Every row comes from one small tree of marks. The marks that hang from a mark follow it in brackets, in the order of their numbers. Every link used is in the known rows. Which tree was each row made from?
(in the rows, 128 means zero)
Known rows:
z550{z569{z942}}: [151 120 123 127 105  96 178  86 116 144 150 139 123 125 109 130 106 116
 126 124]
z942{z254{z274} z569{z40{z44{z137}}}}: [118 142  80 134 175 115 125  45  61 161 108 131 159  60 119 167 154 133
 142 144]
z550{z569{z40{z44{z137}} z942{z254{z472}}}}: [195 141  97 124 143  98 181  49  74 167 128 112 130  71 119 167 111 146
 141 139]
z254{z274 z472 z942{z569{z40{z44}}}}: [144 135  71 155 163 103 143  64  78 153 121 152 155  78 154 165 119 117
 126 156]
z40{z44{z137} z569{z942{z254}}}: [154 153 123 126 135 104 156  87 103 156 130 120 116  96 132 134 123 110
 113 112]
z254{z274 z472 z942{z569{z40}}}: [142 134  70 168 145 104 152  66  97 145 135 152 180  86 140 168 128 120
 138 148]
z40{z44 z569}: [141 137 146 126 128 120 122 115 144 148 106 128  95 127 125 145 112 113
 106 125]
z826{z44}: [114 112 141 121 139 156 123 129 116 151 120 122 107 127 131 124 109 128
 113 129]
z569{z40{z44{z137}} z942{z254{z274 z472}}}: [153 157  73 133 187  91 171  51  71 152 117 106 146  61 153 151 136 115
 151 142]
z254{z274 z472{z569} z942}: [121 130  68 148 153 107 147 101 106 135 156 175 141  83 154 135 131 106
 146 154]
z254{z274 z472}: [118 141  96 143 163 113 143 106 121 120 126 129 134  96 161 141 116  97
 144 147]
z472{z254{z274 z942} z569}: [109 131  56 157 149  78 155  81 107 138 162 208 158  77 146 107 166 109
 166 149]
z569{z40{z44{z137}} z942{z254{z274}}}: [137 148  79 122 175  83 166  56  79 158 120 112 149  72 135 142 156 118
 149 132]
z942{z254{z274} z569{z40{z44}}}: [121 136  72 140 187  98 128  48  70 168  94 143 155  83 128 167 145 126
 151 156]
z942{z569{z40{z44}}}: [142 125 122 139 139 128 116  72  87 158  89 131 131 112 106 160 131 145
 110 137]
z137{z44}: [117 133 146 122 137 163 114 126 130 128 125 120 112 129 117 141 118 128
 107 132]
z569{z40 z942{z254{z274 z472}}}: [152 148  65 153 180  73 185  56  98 150 118 118 167  91 149 151 137 113
 172 144]
z550{z569{z40{z44{z137}} z942{z254}}}: [178 134 106 112 132  94 175  54  80 174 129 118 131  84  99 156 131 147
 139 129]
z472{z569{z40}}: [141 119 118 137 129 120 125  87 124 156 105 139 132 114  81 150 164 155
 140 134]
z942{z254 z569{z40}}: [146 129  96 152 146 119 129  68  89 161 107 136 172 110 103 166 148 156
 148 138]

Which tree is each row?
[131 135  59 177 138  74 160  45  97 146 140 184 195  79 133 141 164 124
 157 146]
z472{z254{z274 z942{z569{z40}}}}
[159 133 122 127 139  98 154  82 105 157 101 111 123 126 122 134 135 130
 117 125]
z569{z40{z44} z942}
[134 130  88 140 154  98 158  81  82 155 140 157 139 118 120 117 147 127
 146 132]
z472{z569{z942{z254}}}
[132 149  64 147 183  83 180  79  90 132 142 132 152  95 174 130 117  92
 161 144]
z569{z942{z254{z274 z472}}}
[133 135  58 164 156  73 150  45  80 155 126 183 171  72 145 138 153 122
 143 153]
z472{z254{z274 z942{z569{z40{z44}}}}}
[144 158  81 146 181  72 174  65 104 155 119 133 117  93 173 145 101  74
 139 140]
z40{z44 z569{z942{z254{z274 z472}}}}
[148 132  97 139 166 118 120  64  71 170  94 136 148 103 115 165 137 153
 134 145]
z942{z254 z569{z40{z44}}}
[125 135  85 137 138 117 133  64  76 154 134 146 161  65 126 159 149 124
 116 136]
z254{z274 z942{z569{z40{z44{z137}}}}}
[148 125  94 146 131 124 138 119 106 138 156 167 133 103 141 130 125 130
 130 144]
z254{z472{z569} z942}
[149 140 141 133 123  98 155  95 131 150 116 125  96 131 130 131 108  95
  96 115]
z40{z44 z569{z942}}
[132 133  86 136 183 106 127  63 100 157  90 140 115  77 127 162 142 125
 145 161]
z254{z274 z472{z569{z40{z44}}}}
[107 132  66 138 176  82 167  62  82 155 142 163 145  97 134 119 154 100
 161 141]
z472{z569{z942{z254{z274}}}}
[180 153  98 133 164 108 164  72  71 153 116  98 139  81 141 148 131 141
 135 132]
z569{z40{z44{z137}} z942{z254{z472}}}
[ 96 132  75 154 160  86 143  69 110 134 134 187 140  79 127 115 165 108
 167 150]
z472{z254{z274} z569}
[137 139  70 140 170  69 178  58 105 158 121 125 168 103 131 140 156 115
 169 135]
z569{z40 z942{z254{z274}}}
[143 164  91 140 170  90 171  64  94 149 131 120 122  65 163 147 110  80
 131 132]
z40{z44{z137} z569{z942{z254{z274 z472}}}}
[176 122 121 119 120  86 173  61 108 170 113 125 112 115  98 150 116 135
 122 131]
z550{z569{z40{z44} z942}}
[150 133 122 124 130 115 143  65  83 161 114 125 117  91  92 134 160 143
 111 121]
z472{z569{z40{z44{z137}} z942}}
[135 151  73 147 188 119 132  43  54 152 107 125 156  46 138 179 134 129
 144 156]
z942{z254{z274 z472} z569{z40{z44{z137}}}}
[145 129  69 139 170  98 141  75  98 163 118 160 133  74 144 154 142 124
 146 160]
z254{z274 z472{z569{z40{z44}}} z942}
[164 135  96 138 147  88 169  76 105 159 118 116 160 123 120 139 150 141
 155 126]
z569{z40 z942{z254}}
[138 145  87 137 165 100 158  43  74 152 113 127 122  58 124 149 146 112
 127 140]
z254{z274 z472{z569{z40{z44{z137}} z942}}}
[136 134  61 149 189  98 143  58 100 161 105 143 153  73 123 168 157 135
 183 163]
z942{z254{z274 z472{z569{z40}}}}
[139 134  80 157 158  85 171  44 102 151 114 138 142  91 118 149 146 111
 148 142]
z254{z274 z472{z569{z40 z942}}}
[127 127  78 141 150 100 135  67  84 161 122 157 156  90 135 155 138 121
 125 149]
z254{z274 z942{z569{z40{z44}}}}
